Each row comes from the steps of one path. Every step used is in the known rows, and no mark comes twice. Write the path behind each row, first mark first.
In the rows, 128 means zero.
Known rows
V -> Y: [109 139 101 127 125 132 152 130 117 101  77 140  82 120 153  94 137  90
  83 116 141 110 116 108 173  79 117 107 148  85 123 112 128]
X -> D -> Z -> N -> T -> E: [102 160  59 105 113 130 182 102  94 164  63 157 100 155 114 104 174 101
  81 170 155  83  94 144 173  78 126  94 118  95  99 104 127]
C -> T -> E -> K -> Y -> V: [ 62 150 105 125 106 121 121 137 183 114  81 136 122  92 125 106 107 107
  85 111 154  80  76 136 166  88 121 104 190  89  77 124 127]
C -> T -> D: [ 85 161  73 123 124 129 140 132 117 149  90 155  74 106 133  98 133 120
  62 125 169 107  52 100 228  71 141  81 169  79  88 114 117]
C -> T -> N -> X -> D -> Z: [ 77 142  92 108  79  97 148  96  94 127 108 166  81 119 109  96 165 123
  74 163 140  88 111 133 174  77 159  93  88  88  90 139 111]
Y -> V -> B: [ 93 137 100 137 120 111 165 114 129 107  72 150  87 101 160  76 112 119
  98 125 122  94  97 116 162  80 113  98 181  85 111 118 116]
T -> E -> K -> Y -> V -> B: [ 77 146  96 144 115 120 166 119 164 111  75 161 103 103 161  80 106 116
  81 124 126  87 100 122 148  72 109 108 184  86 104 117 120]
E -> K -> Y -> V: [ 71 147 123 127 103 120 133 140 173 117  93 130 124  82 121 108 110 101
  91 110 146  90  91 134 149  97 118 103 174 100  87 133 129]
T -> N -> Z -> D: [131 148  53 111 133 135 126 108 117 121  96 113  77  86 121 116 119  95
  86 129 121  77  83 132 138  78 116  83 122 110  69 124 101]
K -> Y -> V -> E -> T -> N -> X: [ 80 183  72 105  87 112 156 125 116  91  67 135 128 112 143 117 112 117
 103 139 140  85 117 142 159  97 116 122 148  81 115 109  97]
X -> D -> Z -> N -> T -> Y -> V: [ 71 160 116 144 109 106 173 115 143 148  67 143 117 101 127 106 131 107
 120 124 162 105  91 144 168  85 120  97 134  79  93 129 120]
N -> Z: [123 152  84 117 142 132 139 125  70 140  92 122  93  95 129 129 124 110
 101 126 131 102 109 115 150  66 129  84 148 143  97 127 109]
K -> Y -> V: [ 69 147 105 121 103 110 126 138 166 123  86 147 110  82 123  93 109  91
  79 114 149  92  73 130 153  95 123  99 175  90  82 128 116]
Z -> N -> T: [179 147  80 114 122 119 183 162  64 154 102 119  88 126 115 105 177 104
 128 172 150  95  94 125 167 111 148  97 132 106 116 118 137]
Y -> V -> E: [ 69 161  94 111  93 130 158  98 123 109  44 143 113 112 119  93 125 109
 109 109 127 103 102 125 157 109 108 111 175  80 114 106 113]
X -> D: [100 148 100  87 112 117 140  99  98 163  68 156  73 122 113  98 168 118
  65 132 149 114  74 133 191  85 122 109 101  77 127 141 128]
D -> Z -> N: [164 128 101 136 106 112 176 123  83 157 128 155  72 137  88  77 187 106
  78 188 141  81 112 120 147 100 149  66 122  94  75 110 114]
X -> D -> Z -> N: [155 134 102 125 100 108 172 113  87 173 120 163  62 141  81  75 202 114
  80 185 143  90 111 127 159  95 148  80 102  80  82 122 115]
D -> Z: [ 97 125 113 131  97 109 162  94  94 129 123 158  97 116 109  97 149  99
  65 159 139  84 116 122 144  85 152  62 109 125  81 128 121]
T -> D -> Z -> N -> X: [137 165  86 127  80 108 186 130  65 135 115 154  81 132 111 106 166 114
  97 181 146  99 136 116 165  88 141  91 121  94  93 113  96]
Y -> V -> E -> T -> D: [ 77 190 104 131 103 137 172 107 139 151  71 146 126 128 133 115 124 111
 110 105 164 108 107 131 195  83 115  93 158  85 110 113 114]
D -> Z -> N -> T -> E -> K: [112 150 107 125 116 147 189 114 107 137  93 116 130 142 115 134 159 118
  96 158 147  76 132 141 157  87 120  89 128 127 105 112 151]
C -> T -> D -> Z -> N: [149 138  89 143 106 114 172 131  96 166 130 163  62 133  92  75 183 115
  78 183 152  86 100 111 176  88 159  66 135  81  65 108 109]
X -> D -> Z: [ 87 133 117 116  88 105 156  84  99 151 113 169  84 123  99  94 172 108
  67 155 140  97 114 133 160  79 152  80  80 104  94 146 122]
T -> C: [111 157  95  92 149 152 159  90 119 125 106 164 100 108 129 112 123 135
  55 145 160 110  55 105 147  72 122  65 132 102 117 103 116]
N -> Z -> D -> X: [150 146 105 134  95 117 142  96  80 118 123 145  73 104 126 101 132  89
 119 149 123  56  93 130 164  88 145  80 125 127  81 131 101]
E -> K -> Y: [118 145 107 130 115 132 148 146 150 135 121 144 114  96 123 109 128 102
  50 136 147  92  93 122 137  90 131 103 144 113 104 135 139]

Write each row's path
[120 165 105 140  87 119 190 123  69 149 118 166  82 122 128  88 154  96
 120 166 148  79  90 118 203  93 155  84 131 111 106 118 115]  Z -> N -> T -> D -> X
[ 89 144 111 114  73  99 162  89  85 139 113 170  86 126 104 103 169 113
  79 160 140  99 130 134 160  78 153  90  77 103  98 146 113]  N -> X -> D -> Z
[ 63 157 108 123 103 124 142 140 174 121  81 130 133  93 126 114 112  97
 101 114 150  85  93 142 151  93 118 108 172 103  88 127 134]  N -> T -> E -> K -> Y -> V
[133 166  89  89  91 107 157 116  75 160  77 155  64 136 107 102 187 127
  91 158 147 114 103 133 190  89 127 124  97  63 126 136 111]  Z -> N -> X -> D
[ 90 159 114 138  87 121 173 100  82 138 111 176  83 114 132  86 135  96
  89 149 147  81  82 115 204  85 143  76 135 111 103 117 110]  T -> D -> X
[ 62 159 109 113  64 100 162  82 112 123  93 163 109 128 107 104 157 119
 105 147 136  88 142 151 157  84 143 102  90  88  98 139 107]  Y -> V -> E -> T -> N -> X -> D -> Z
[ 70 164 132 148 124 113 152 103 161 129  52 129 141 101 148 121  98 109
 108  99 169  97  82 148 172  85 100  89 164  85  98 119 119]  E -> T -> Y -> V
[ 76 160 132 134 107 147 178 102 138 112  63 114 141 110 126 128 122 128
 110 108 136 100 127 131 152 100  96 110 157 101 123 116 141]  T -> Y -> V -> E -> K
[116 151  90 137 107 133 170 141 149 146 123 153 120 119 114 106 146  98
  59 161 150  78 109 133 128  84 139 100 134 114  89 125 137]  D -> Z -> N -> T -> E -> K -> Y
[110 154  99 129 104 137 158 136 152 129 106 149 119 102 121 104 129 105
  58 130 138  95 103 121 129  96 127 115 151 104 111 128 134]  V -> E -> K -> Y
[ 76 150 100 138  93 118 189 112  98 150 129 160 101 113 115 106 150  94
  87 155 151 100 122 119 164  75 160  65 101 126  85 131 122]  N -> T -> D -> Z
[ 86 153 132 121 101 147 167 110 130 105  72 108 134 113 117 126 131 127
 115 111 128  94 132 129 154 107 104 110 159 107 122 118 142]  Y -> V -> E -> K
[ 66 165  74 109 115 127 146 110 153 107  58 136 135 112 135  96 114 115
  81 127 137  73  86 149 156 101 109 105 156  73 107  99 115]  K -> Y -> V -> E -> T -> N
[ 85 149  91 143 116 119 174 130 158 111  77 153 107 102 163  86 109 114
 100 128 128  87 105 126 149  74 116 115 181  92 108 121 126]  N -> T -> E -> K -> Y -> V -> B
[115 161  52 105 127 137 180 115  90 154  55 144 105 151 125 106 159 100
  81 166 157  82  81 137 174  84 117  92 145  99 104  91 129]  Z -> N -> T -> E
[127 165  87  89 148 150 175 113 104 125 111 149 109 108 137 124 130 131
  93 152 164 111  63 112 148  78 137  76 124 114 127 111 128]  N -> T -> C
[ 83 158 126 136 111 142 164 111 142 106  65 113 134 109 128 126 124 136
 114 105 140  94 114 128 167  98 107 111 171  92 117 116 140]  C -> T -> Y -> V -> E -> K
[122 173 118 128  99 120 146 110 146 122  70 131 144 133 134 115 125 110
 129 111 150  83 115 152 157 105 120 111 170  86 115 120 120]  K -> Y -> V -> E -> T
[147 140 111 131  85 113 147  91  89 115 120 152  73 112 124  89 139  86
 100 155 131  54  76 131 173 102 142  79 122 108  90 127 109]  Z -> D -> X
[123 171 124 124 101 122 150 101 129 120  59 121 144 140 134 121 129 116
 139 109 149  83 119 152 168 106 116 106 169  89 120 116 122]  Y -> V -> E -> T
[ 56 169  96 131 102 130 173  88 137 116  31 153 124 109 133  97 112 111
  99 103 137 111  95 127 155  98  97 111 170  72 114 103 110]  T -> Y -> V -> E
[137 145  85 129 100 115 126 102  89 107 119 142  68  97 129  95 129 100
 113 151 123  45  73 130 179  87 151  83 138 112  72 124  99]  C -> T -> N -> Z -> D -> X
[ 95 150  50 107 151 131 118 131  87 119  81 120  87  83 135 115 116 127
  89 132 130  83  79 116 170  66 134  88 164 119  83 112 103]  C -> T -> N -> Z
[ 80 159 115 147  85 121 182  89 116 145 118 167 118 132 115 106 146 104
  88 142 151  91 136 129 161  76 149  67 114 112  85 125 114]  V -> E -> T -> D -> Z
[ 69 146  99 108  77 101 162  88  91 133 106 168  88 120 106 100 164 115
  70 163 136  93 124 137 159  78 148  91  75  97  96 139 110]  T -> N -> X -> D -> Z
[ 76 168  75  76  95 111 148 103  87 138  60 153  79 118 123 106 158 128
  72 145 142 112  89 137 192  84 118 124  92  67 132 133 111]  T -> N -> X -> D
[146 177  91 131  74 109 192 124  72 132 108 151  96 145 114 111 165 118
 119 174 146  96 152 125 162  93 141 101 126  87 102 111  94]  V -> E -> T -> D -> Z -> N -> X
[145 163  90  95 135 142 186 111 103 148 126 162  92 124 114 110 163 138
 100 174 162 108  79 117 143  78 148  77 100  98 115 117 123]  X -> D -> Z -> N -> T -> C
[ 99 166 108 135  86 120 184 117  73 139 115 165  91 114 137  96 140  93
 115 153 148  81  89 119 203  89 153  84 129 120 111 122 118]  N -> T -> D -> X
[ 84 156 106 127 103 124 149 147 170 131  87 131 125 100 117 108 125 100
 105 128 150  82  96 141 149  97 119 107 174  95  83 123 130]  Z -> N -> T -> E -> K -> Y -> V
